Each row was made from one path, in order. Every step used is in the known rows, and no mark comes twice. Write each row's path.
Known rows:
C M T R U: [  3 -17 -33   6 -17   3 -21   0 -34  13 -19 -17 -18  42 -41 -47  32  -9
 -28 -15 -17   2 -16 -32 -21 -42  24 -31  24  14  -6   7  -1 -11   5  17
 -33  10 -32  11  10 -17 -19  30   6 -12  10 -51 -20  19  13   9  20  12
  15 -11  16  -7  12 -41]
Q M: [ -6 -11 -15  25   9   4 -38  -4  -1   4   1 -16 -16   9  -6  -9  -9  -2
   0  -4  -4   2  -3 -22 -16 -18  23 -17  19  16  -8   5  20  10  10 -14
  14  12 -23   6   2   1   8  40   1 -10  13 -20 -12  13  22  -8  12   4
   8 -37  13   9  -7 -26]
T R X: [  2  13 -15  12  10   6  26  24 -51  13 -15  -6 -16  11  -8 -12  -6 -12
  27   0 -28 -17  13 -16 -14  -2   3 -28   5  -6  11   6   3   2 -34   1
  10  12 -13   3  -2  21 -11  15  12   1   5 -25   3   0  22  -8   1  13
 -11  -5  21 -31 -12  19]
T R: [ -5  12 -20  16   4  -1  -4 -21 -33   4 -14   0  -3  16   4 -10  -7  -1
  17   1 -17 -11 -10 -17  -5 -15  16 -13  -8   0  11  -2   5  -7 -14   5
  -8  19 -29   8  -2  -2 -11  18   5   7  10 -20  18   8  36 -16  12  17
  -4  -8  18 -18  -5   0]
M T R U D: [-13   5 -36   7 -14  -2 -15  26 -39   8 -21   1 -13  34 -17 -21  11  -5
 -29  -8  -4   3   4 -31 -60 -27  42 -32   9  -2   3   6 -10 -11 -28  32
 -36  11 -27  26 -20 -15 -26  24  29 -19  21 -51  -4   3  -3   8  16  12
  -2 -13  22  -2  -4  -2]
U M: [ -1  -3  -9  27  17 -17 -13 -11 -37  26  -3 -18   8  17 -16 -18   6   3
  -9 -10   4   8  -6 -20  -2  -6   4  -8   3   0   9   0  47  -7  -2 -10
   8  -3  -4  17 -11 -16 -10  27  -4   3  16 -17  -8   0   9   2   1  31
  11 -14   5  22  16 -26]
X M T: [ -3  27  -7  25  -4 -14 -10  14 -32  39 -18  -5 -13  31 -18 -31  37  22
 -28  13  -6  -7  11 -36  -1 -16  18  -3   8  13 -15 -12  14   0  22   4
 -17 -18 -19   7   4 -14 -13  13  -3  -6  32 -44 -27 -21   7  23   0   0
   8  -1  32  32  -1 -39]
Q R X M U: [ -5  43  11  26   6 -24  23  29 -32  45  -7   0 -14  42 -15  13   8   4
  23  18  -1 -37  42 -39   6  13 -10 -25  16 -12   4 -22  18 -11 -21  -8
  39 -20 -25   2  14  21   1   8   3 -36   7 -46 -27  -1   1   4  -4 -12
  17  -7  13   7 -17  12]
Q M U D: [ -7   4 -12  36   1 -10 -50  19   0   2   8 -15 -26  13 -20  -3 -17   3
 -21  -4   9 -10  15 -28 -37  -1  36 -18  26   1  -5  18  18  12 -19  14
   1   6 -26  15 -15  24   7  50  24 -38  36 -20 -32  19   2   7  19 -13
  14 -38   6  26  -3 -21]
X M U: [ -1  31  22  27  -9 -24  -6   6 -32  25 -12   2  -6  46 -17 -15  -2  16
 -20  15  15 -26  18 -35  22   8  -3   5  18   4  -4  -1  15   7   5  10
  12 -19 -14   6   0   7  -4  33   1 -12  40 -33 -32   5  16  17  10 -12
  34  -6  15  26  -5 -21]
X M U R: [-13  31  13  33  -9 -19 -37 -15 -27  27  -8   6 -11  37 -11 -10  -5  29
 -10  16  21 -23  26 -21  13  11  -8  -1  15  -4  -2   1  13   2  -7  17
  32 -16 -21   1   8  -6   4  21  26 -23  40 -48 -31   3   7  12  14 -23
  31 -33  26  27  13   4]
D U: [ -5  -6  27  18  -6   6 -15 -13  -6  27 -26   3 -11  31 -10  -4  -6  -7
  -8  -4  -1  22   6 -31 -13 -36  -2 -14  23  10   6   4   8  11 -15 -14
   7  -3 -13   2 -19 -19   2  12   1  10   7 -19 -10  16  14 -32  -4   5
  -2 -21  -9  -5 -20  -2]
R T: [ -8 -18  -4  25   0 -15 -11   5  -5  28 -14  -5  -9  19   2 -15   5  -2
  -7 -20  14  18  11 -19 -23 -18   9  12  11   8  -9 -12  -5  32  -2 -16
  -2  -1  -8   0  10  -1 -25   8   3  26  14 -32  -9   0  22 -14   6  13
 -22   2  21 -16 -24  -2]
R C M T: [ -1 -18 -14  24 -11  -6  -4  -1 -16  13   1  -9 -18  21 -52 -45  38  10
 -33  -2 -19   3 -22 -17  -6 -25  33 -18   8  12 -10  27  31 -21  11 -30
 -44  -5 -30  25  -7   4  -8   1 -22  12  17 -35 -33  -7  19  15  -1  -3
  -5 -11  16   8  18 -45]
C M: [  3  -3 -11  25  -1   4 -22  -7 -18   9  -9 -24  -8  20 -39 -32   5   2
 -22  -8  -2   7 -24 -14   2 -31   5  -2  12  16   3   9  16   0  22  -1
 -10  10 -32   6   4   0  -5  25 -13   8   8 -21 -27  11  33  -6  12   0
  10   5  -4  -3   8 -43]
Q J: [-16   1 -13  25  -9  25  -5  22  -3   4 -18 -20  -1  26  13  13  -6  24
 -14   9  10  15  -3 -21 -20 -13  12  -7  -3  16   3  15 -11  19 -28   0
   9   6 -25   4  -8  -8 -19  15  10   8   1  -9  -7  29  -6   3  -8   0
  13 -20  13  14 -19   0]
M U R: [-13  -1  -6  17  -7   1 -26 -19 -11  13  -4   2 -17  25   3   4 -26  15
  -3  13  26 -15  14  -7  -9  -5 -11 -17  13 -10   3   4   1   2 -34  12
  32 -17 -17  -3 -17  -1  -5  14  34 -13  23 -42 -18  12   1  -1  10 -17
  23 -54  14  16  -2  12]
D U M T R C: [ -4 -19   2  30  -9 -19 -15 -25 -33  45 -19   7 -20  39 -37 -43  47  -5
 -21 -10 -34   9   4 -43 -10 -20  33 -38  18  -7   8   6  62 -20 -30 -25
 -22  12  -9  28 -15 -30  -5  10   1  -8  23 -33   6  15   6 -14  -9  34
  -6 -35  13   8  41 -19]
M U: [ -2   3  10   8  -1  -4  11  -5  -9   8  -1   1 -11  29  -2   0 -22  -1
  -5  10  15 -17  13 -22  -3  -4  -8  -7  19  -7  -3   1   2   7 -21   2
   9 -23  -5   3 -29  16 -10  23   8  -9  28 -21 -19  16  11   8   6 -12
  26 -22   6  14 -23  -7]
U R C: [-19 -14  -9  25  -3   3 -27 -25 -17   8   5  11  -4   9 -11  -7 -17  23
   4   4   6  11  -2   5 -14  -1  15 -12 -13  -6  10  31  19 -21 -27 -21
   8   6 -26  17 -10 -17  10 -15   9  14  11 -40  -9  -8  17 -10   1  -9
  -3 -49  23 -13  20  21]
C M T R: [  1   0 -42  20 -14   0 -22  -9 -31  20 -16 -20 -25  24 -35 -47  41  -5
 -15  -2 -35  -8 -25 -22  -7 -44  35 -23  11  14  -7  -9  13  -1   9   9
 -31  19 -37   9  14  -9 -17  21   3   1  11 -37 -11   1  21   6  18  11
  -5  -4  17   3  18 -54]
T R C M: [ -8  -9 -12  32 -13  -6 -17 -26 -43   2  -6  -1  -8  21 -44 -40   8  -3
   4  -2 -28 -10 -34  -8  10  -4  35 -10  -4   2   7  34  29 -23  -7 -20
 -24  35 -38  25  16   9   1  12 -12  18  14 -22   1  10  52  -6  14  13
  -2 -12  11 -28  29 -21]

Which path is each row?
[ -3  -3 -39  23 -20  -1 -36   9 -38  14 -20 -17 -15  40 -55 -48  27  -6
 -41 -17 -19  10 -17 -28 -46 -41  46 -30  17   8   0  15   3 -22  -9  30
 -42  19 -45  26   2  -9 -19  34  17 -20  21 -50 -25  13  11   9  21  10
   6  -1   7   2  26 -43]	C M T R U D
[  2  -8  -4  23  -1 -10  -1   4 -45  52 -30  -7 -34  37 -26 -33  42 -20
  -5 -10 -38   6  21 -46 -22 -28  13 -49  29  -4   8 -10  44 -11 -39  -6
   2   1  -5  12  -7 -16  -8  14  17 -20  16 -42  -4   6 -16  -7 -12  33
 -15 -24  14   8  26 -13]	D U M T R X
[  0  -3 -32  18  -8   1 -16   4 -15  23  -7 -25 -25  27 -35 -39  38   6
 -40  -3 -17   6 -22 -22  -7 -44  23 -16  14  17 -10   1  15  -4  23  -5
 -31  -6 -29   6   1  -7 -18  16  -2   2  13 -36 -33  -2  13  11   8   2
   7  -4   9  18   9 -63]	C M T
[ -4   5  15  26 -11  -1 -18  16 -33  58 -33   2 -38  42 -22 -22  34  14
 -16   4 -16   9  45 -37 -20 -28  -1 -35  29   6   2   0  13  -6 -30  -7
  32 -15 -23  -2   6 -23   9  -8  32 -28  16 -67 -30 -10 -17  -9  -9 -12
 -10 -33  28   7  13  14]	D U R X M T
[-15 -18 -25  31 -15   1 -42 -23 -21  18   2  -3 -27  18 -39 -35  27  25
 -23   0  -6   9 -14  -4 -15 -23  28 -24  -3   5  -2  27  28 -27 -11 -20
 -16  -1 -40  18   1 -17   2 -13   6   4  12 -59 -27  -9  12   6   7 -15
 -10 -46  24   6  40 -23]	U R C M T
[ -9  18   0  28  -6 -10 -10  20 -15   8  -2  -1 -12  20 -15  -3 -21  12
 -28   9  19  -9  11 -20 -31   3  16 -10  11 -16  10  11   1   6 -32  23
  -9 -15 -20  18 -32  24  -7  27  17 -15  35 -15 -30   6   1   4  10 -11
  20  -9   1  18 -10  -1]	M U D
[ -1  -5  -8  23  -6 -14 -25 -29 -33  48 -28  -2 -21  41 -21 -29  40 -12
 -16  -9 -32  12   6 -44 -16 -37  18 -35  23  -3   9 -14  45  -9 -23   1
 -12  12 -10  13  -8 -39 -11  16  13 -12  20 -34   3  16  -2 -17  -3  36
 -10 -27  13  22  27 -26]	D U M T R
[ -8  35 -16  26 -16 -19 -27  29 -62  28 -28   4  -8  48 -34 -34  29  16
 -38  -3  -5  -5  14 -41 -44 -14  39 -22   9   1  -2   6   3 -13  -5  39
 -29  10 -33  24   8 -17 -20  29  19 -29  35 -52 -16  -4   5  17  15   6
  12   2  31  11  15 -11]	X M T R U D
[ -1  -8  -4  26 -10   2 -17   5 -27  17  -5 -20 -30  28 -38 -23  -7   6
  -6   5   3 -13  14 -11  -2  -9  -9 -27  28   1   4  13  13  -1 -29   2
  28 -11 -26  -3   4  16   5  20  27 -25  15 -47 -46  10   1  10   8 -28
  17 -32   3   4  16 -10]	C M U R X
[-19 -19  21  26 -15   3 -33 -30  -7  23 -19  13 -13  31 -22 -10  -6   9
  -4   0   4  24  12 -12 -14 -21  11 -18   7   1  13  35  19 -13 -39 -34
  13   4 -27  12 -15 -31  17 -13  14   6  12 -40  -7  13  18 -41  -6  -1
 -11 -51   4 -14  22  30]	D U R C
[ -1  32   5  24  -1 -18  22  36 -58  28 -19   5 -20  34 -21 -19  -1   0
  14  11 -17 -46  33 -36  11  16  -2 -17  19  -2   5   1  11   5 -27  18
  20   2 -17   6  14  28  -4  29  20 -23  29 -39 -13   3  14  13   9  -3
  11   0  28 -11  -3   8]	T R X M U
[-10  23   5  26   3  -4 -10  19 -57  31 -13  -6 -15  19 -14 -14   3  26
   9  11   1  -9  34 -12  -6   1  -9 -13   5  -1   7  12  11  -3 -20   2
  44  -5 -24  -1  13  -3  11   0  23 -18  12 -55 -33 -22   1   2   0 -16
   3 -21  31  -7  10  21]	U R X M
[  0  -1 -26  19  10 -15 -13  -9 -35  36  -6 -19 -11  19 -17 -28  40   6
 -23  -2 -10   5  -1 -29 -16 -20  15 -22   6  -3  -3 -11  46 -12   0  -4
 -14 -18   1  16 -12 -23 -22  20  -2  -7  24 -33 -15 -12 -10  16  -3  27
   6 -19  19  38  18 -45]	U M T
[-16 -28  15  29 -10  -7 -52 -30   1  44 -30   8 -21  34  -3  -8   0   3
  -9 -18  10  33  22 -20 -32 -41  -4  -5  21   2   2  -8  -6  17 -34 -20
  28   7 -18  -7   7 -36  -4  -7  35  12   9 -45  -6  18  11 -44   0   4
 -29 -42  12 -19   4  25]	D U R T
[-20 -17 -10  34 -10   2 -44 -30 -21  12   1  -3  -7  11 -44 -30   1  22
  -8  -5   1   8 -19   4   3 -10  21 -10  -5   4   8  37  25 -27  -8 -25
   3  12 -39  16  10 -13  12  -6   1  12  12 -41 -25  -2  30  -6  10  -9
   0 -37  14  -9  39  -4]	U R C M
[ -6   5  33  31  -6  -2 -21  10 -39  46 -33   2 -23  39 -23 -11   9  11
   3   6  -8   9  41 -26 -10 -13 -13 -21  29   4  13   5  12   1 -34  -8
  45  -3 -22  -8  10 -21  17  -1  27 -22  10 -52 -28  -2   4 -27  -8 -11
  -5 -29  14  -5  11  30]	D U R X M
[ -9  -3 -10  18   8  12  -3  12 -35  20  -9  -9 -17   6  -1   1 -15  13
  17   4   1   4  26   0 -25  -7 -11 -24   3  -6  10  11  -3  -6 -38  -5
  38  -6 -19  -5  -8   0   2  -2  28  -7   2 -50 -15 -16  -3  -8  -2 -13
  -9 -27  20 -15   0  32]	U R X
[ -4  28 -15  30 -13 -22  -6  -3 -50  32 -17  16 -16  33 -27 -45  44  18
 -12  11 -31 -22   5 -33   7  -1  38 -14  -3   7  -9   7  30 -17   7  -3
 -31   6 -26  23  12  -9  -9   4  -7   0  32 -46  -9 -12  20  16   8   5
  -6  -7  50  10  24 -27]	X M T R C
[  5  26  26  22   8 -15  30  50 -46  36 -12  -5 -19  37 -25 -12  -1  11
   0  12   1 -34  45 -32  10  15 -17 -14  33   1  -1   9  17   7 -15   4
  29 -32  -7   0   2  34   0  26   6 -25  32 -34 -42  -7  -1  26   0 -18
  22  -3  18   9 -15   4]	R X M U
[  4   8 -35   9   2   4  30  29 -43  23 -12 -10 -35  12  -6 -23  32  -9
   7  11 -35 -18  17 -27 -27 -23  18 -40   8  -2  -3  -7   8  -3 -27   6
 -16  -3 -14   4 -10  12 -22   3  16  -8   8 -45   0 -15   4  14  -1  10
 -20  -8  38  -9 -14  -8]	M T R X
[ -3  -8  -7  22   3  -7 -32   4  10   3   5  -8 -29  23 -11  -5 -19  -6
  -1   0  11 -18  14 -34  -9  -2  12 -18  34   6 -11   4  16  17  -4  -2
  20  -4 -16   6  -8  17   4  47  14 -29  30 -21 -22  24  13   7  14 -10
  21 -48  15  20  -7 -27]	Q M U
[  1   1 -36  23  14 -13  11  16 -59  39 -10 -15 -24  17 -20 -35  40  -7
   6  -3 -35 -12  16 -32 -18  -9  18 -46  10 -13   4  -8  42 -12 -22   4
 -11  -1  -3  14  -1  -6 -22  21  13 -21  14 -40  -2 -12 -10  15  -3  32
  -9 -12  29  15  26 -26]	U M T R X
[ -7  14 -10  16 -13 -14  -9   8 -52  26 -30   8  -5  54 -19 -34  27   9
 -20   2  -8 -12  13 -39 -17 -15  18 -14  21  13  -9  -4   3 -11   8  28
 -14   0 -26  14  13 -24 -19  27  11 -21  29 -57  -9   4  10  17  12  11
  15  -6  35   7   2 -22]	X M T R U
[-10  -6  -7  15  13 -19 -17 -13 -24  30  -4  -1  23  49  -9  11  -3  -7
  15 -12  20   7  11 -33 -30 -10   0 -28  12  -9  16 -14  28 -35 -13  -3
  19  -4 -22  22  -1 -39 -12  25   0 -29  -7 -42  -3  27   1 -15  -2  23
  28 -27  -1   5   6  -2]	Q R U M
[ -9  57  10  36   3 -29  11  45 -37  44  -8   4 -12  38 -28  12  10  11
   6  13   0 -31  41 -39 -17  16   6 -23   7 -21  10  -5  19 -14 -32   2
  16 -10 -40  13   9  28   0  10  13 -47  13 -40 -39  -2  -7   3   0 -13
   6   4  14  10  -2  16]	Q R X M U D
[ -4  -6 -32  25   2 -18 -11 -19 -48  29   1   2 -10  20 -27 -41  41   6
  -6   3 -28 -10 -10 -28 -11  -3  38 -32  -4 -10   2   7  54 -24 -19 -11
 -30   9 -11  33  -8 -19 -20  11  -4  -3  24 -32   3  -8   9  16   4  35
  -9 -25  33  18  42 -31]	U M T R C
[-13   1 -14  26   6 -22 -13 -16   8  44 -10   2  -4  28   9   6   8  -5
  18  -7  10  10  15 -24 -24 -24  10   3   1  -9  -4 -43   3   5  -7 -24
   5   7 -31   2  21 -11 -25  -6   4   8 -12 -34  -3   8  24 -24  -2  17
 -22  -2  21 -16 -26   4]	Q R T
[ -7  -3   4  42 -19 -14 -18  14 -23   5   5  -4 -12  21 -64 -33  -3  10
 -35  -2   8  -5 -14 -14  -4   5  32  -7  14  -4   4  46  36 -17 -17 -13
 -33   1 -33  32 -17  32   4  17 -13  -5  33 -16 -39  11  23  11   8 -15
  13 -11 -10   2  23 -20]	R C M U D
